Each row was made from one walk, in order. Every step used is in the known rows, and no mark comes twice. Write each row's walk.
In the rows, 128 means zero.
Known rows
K -> L -> G -> F -> P: [142 119 148 128 145  70 133 139 129 123 144 158 135 138 115 128 141 110
 118 128  83 104 145 130 124 151 147]
D -> L -> G: [113 133 122 120 118 106 120 135 119 129 138 107 150 123 120 143 139 133
 148 120 113 120 135 125  98 144 125]
T -> W -> P: [116 127 133 138 127 110 135 140 127 123 121 132 110 125 140  96 121 165
 157 108 137 156 109 117 124  88 121]
K -> P -> F: [131 149 100 144 115  76 130 136 125 140 115 151 139 129 131 109 127  71
  98 115 131 142 133 127 127 124 133]
G -> F -> P -> W -> T: [147 105 104 127 133 122 129 138 146 111 124 155 116 144 142 142 122 135
 108 143  98 139 125 132 167 145 131]
R -> L: [124 130 132 142 122 103 141 118 138 124 133 147 130 108 111 126 134 142
 148 135 128 121 118 127 115 128 135]
T -> W: [110 134 142 122 133 146 133 143 110 114 121 125 122 130 119 103 120 170
 139 107 127 155 124 122 112 110 130]
D -> L: [115 147 108 130 113 126 126 125 128 122 131 122 147 118 123 132 134 156
 124 124 138 128 122 131 109 138 122]
U -> L -> G: [128 108 160 116 125  91 124 142 116 122 138 131 128 110 107 130 127 101
 145 128 126 128 152 130 106 127 124]
U -> L -> D: [117 126 163 129 100 127 134 126 114 101 133 122 141  93 117 132 130 125
  88 128 173 143 142 128  88 129 118]
W -> T: [131 132 158 123 111  97 145 120 123 127 130 154 118 138 127 112 123 144
 126 133 125 128 110 139 138 107 127]
W -> P -> K: [132 137 123 135 140 160 133 124 142 120 128 111 116 118 149 123 113 155
 119 140 135 128 107 132 136  95 123]
R -> L -> F -> G: [126 130 141 143 115 110 130  95 136 133 132 130 128 129 125 144 138 115
 117 140 137 111 133 120 123 135 141]
G -> L -> D: [112 130 147 127 108 142 135 116 113 120 133 123 148 106 124 132 130 152
  98 126 170 120 136 147  94 151 118]
T -> W -> P -> K -> G -> L -> D: [113 130 152 132 144 177 134 128 124 134 130  92 122 121 145 108 108 190
 159 123 164 143 106 121 117 107 109]
U -> L -> G -> F -> P -> K: [142  94 149 117 151 128 114 145 129 112 140 120 125 127 115 147 121 111
 125 140 116 127 157 131 136 148 117]
T -> W -> P -> F -> L -> G: [111 130 128 135 131  91 123 145 127 136 120 150 131 151 142  96 135  86
 176  94 125 149 120 115 106  98 123]
K -> G: [138 147 124 120 117 157 132 120 129 127 127  96 125 121 119 142 117 138
 139 142 124 108 117 125 157 124 137]
D -> L -> F: [101 150 113 134 105 124 123 105 132 123 133 116 147 136 142 133 144 136
  99 118 161 127 127 126 109 125 115]
P -> F: [126 144 109 135 115 102 123 129 120 120 117 159 136 139 117 128 140  83
 108 116 116 134 144 136 132 118 126]
T -> W -> P -> K -> L -> G -> F: [119 123 150 136 168 109 132 143 129 132 136 133 119 134 138 105 124 166
 169 119 108 143 113 123 117 100 125]
R -> L -> K -> G: [137 128 135 130 143 155 149 114 140 150 135 119 115 109 109 130 135 148
 175 146 132 110  93 122 146 123 144]
K -> G -> F -> L -> U: [141 149 112 122 126 159 119 115 147 128 128  93 148 132 126 164 138  84
 157 147  99  93 108 121 152 138 146]
R -> L -> G -> F -> P -> W: [134  96 120 133 140  86 129 138 145 127 138 142 129 122 121 151 137 115
 168 140  86 123 133 119 123 156 139]
G -> L: [124 125 129 124 127 125 131 121 123 133 132 148 133 117 117 120 122 152
 130 130 146 112 134 155 123 143 121]
D -> L -> F -> G: [116 147 118 131 107 133 115 102 126 131 129 105 144 138 138 150 137 130
  93 129 145 117 138 124 117 144 128]
L -> G -> F: [130 115 127 122 132  85 118 139 122 118 135 119 135 130 118 163 143 107
 138 131  78 118 140 135 134 136 137]

Write each row's walk
[137 133 127 133 112 115 114 118 108 137 117 143 145 133 114 152 134  84
  96 129 125 117 163 141 123 161 129]	P -> F -> G -> L -> D
[115 133 139 131 151 164 133 140 126 122 124 113 112 129 143  99 110 185
 150 116 137 156 107 121 121  89 119]	T -> W -> P -> K
[130 120 134 115 148 167 140 123 120 149 132 140 119 117 117 115 128 159
 135 131 149 113 117 156 134 135 130]	G -> L -> K
[115 125 151 130 111 109 127 111 128 116 132 140 125 123 129 120 132 104
  96 126 174 134 145 130 116 108 114]	U -> L -> F
[123 129 132 112 124 121 146 133 128 130 127 162 119 124 137 114 114 145
 145 136 107 149 107 136 111 111 140]	P -> W -> T
[145 130 115 131 124 105 111 121 114 145 116 159 135 141 110 143 129  83
 116 131 110 113 162 146 141 156 132]	P -> F -> G -> L
[152 129 127 109 148 252 126 133 135 107 127  72 117 146 132 135  95 156
  86 147 127 112 135 118 171 152 128]	F -> P -> K -> G
[135 116 150 116 141 153 139 132 122 130 131 138 112 105 109 115 128 132
 126 133 153 137 123 137 128 113 130]	U -> L -> K
[135 144  99 131 135 134 127 130 123 163 122 121 138 125 126 130 136 114
 120 127 133 131 116 126 128 146 138]	D -> L -> K -> P -> F -> G
[132 126 117 128 147 126 138 128 122 168 126 156 126 123 124 102 129 116
 130 124 154 123 120 151 135 137 128]	G -> L -> K -> P -> F
[120 137 158 135 156 146 131 123 126 136 129 122 113 142 147  99 115 165
 131 121 136 140 119 117 116  99 130]	T -> W -> P -> K -> L -> F -> G
[133 119 151 120 131 184 122 113 137 115 134 103 117 140 136 125 111 115
  87 140 176 123 148 119 148 128 108]	U -> L -> F -> P -> K -> G
[137 126  88 118 146 187 130 132 144 143 129 103 126 126 134 146 129 159
 149 142 124 125 101 121 157 151 133]	D -> L -> K -> G -> F -> P -> W
[122 146 122 124 108 144 120 124 124 123 129  85 151 110 119 147 149 131
 141 128 104 117 126 112  92 134 128]	D -> L -> U
[113 136 110 132 104 149 120 112 137 115 130 110 139 150 148 130 137 133
  78 118 163 125 138 116 126 142 111]	D -> L -> F -> P
[129 127 126 143 127  95 121 139 121 136 112 145 113 141 136 110 124 123
 154 110 120 152 129 117 135 101 124]	T -> W -> P -> F -> G
[148 112 100 134 129 132 121 135 142  98 123 132 122 141 130 152 129 131
  83 137 108 125 138 131 178 151 129]	G -> F -> P
[118 126 109 129 125  83 114 134 128 128 139 116 152 126 122 160 147 131
 150 126 101 120 133 131 116 150 123]	D -> L -> G -> F
[127 141 138 125 109 147 118 101 119 123 123 105 125 146 138 151 131 106
  67 134 132 115 148 126 136 127 144]	L -> F -> G
[134 131 126 114 147 153 157 139 126 160 124 139 110 116 140  98 118 134
 129 133 128 151  87 130 126 109 154]	L -> K -> P -> W -> T
[129 120 127 143 132  87 120 135 121 148 116 155 114 139 135 104 123 131
 167 111 131 144 131 127 134 112 116]	T -> W -> P -> F -> G -> L
[143  90 143 122 131  87 116 146 129 114 137 136 124 124 114 145 130  95
 131 135 116 126 158 128 139 147 119]	U -> L -> G -> F -> P
[140 115 105 111 127 188 132 149 135 103 119 126 116 133 139 123 107 136
  92 131 111 142 140 117 133 148 140]	F -> P -> W
[127 137 106 141 114  73 121 130 144 136 122 161 139 145 149 119 144  38
 147 112 123 121 121 125 119 104 127]	W -> P -> F -> L -> G
[152 122  94 123 132 159 123 132 148 121 124 108 120 133 134 159 115 132
 133 153 103 116 123 121 185 149 136]	K -> G -> F -> P -> W
[116 130 122 145 125  88 128 141 126 130 115 153 115 138 138  96 130 128
 158 101 133 160 120 118 128  86 114]	T -> W -> P -> F
[131 125 143 118 121 144 125 120 119 135 130 110 137 110 114 134 137 125
 147 133 113 100 138 136 106 140 128]	G -> L -> U
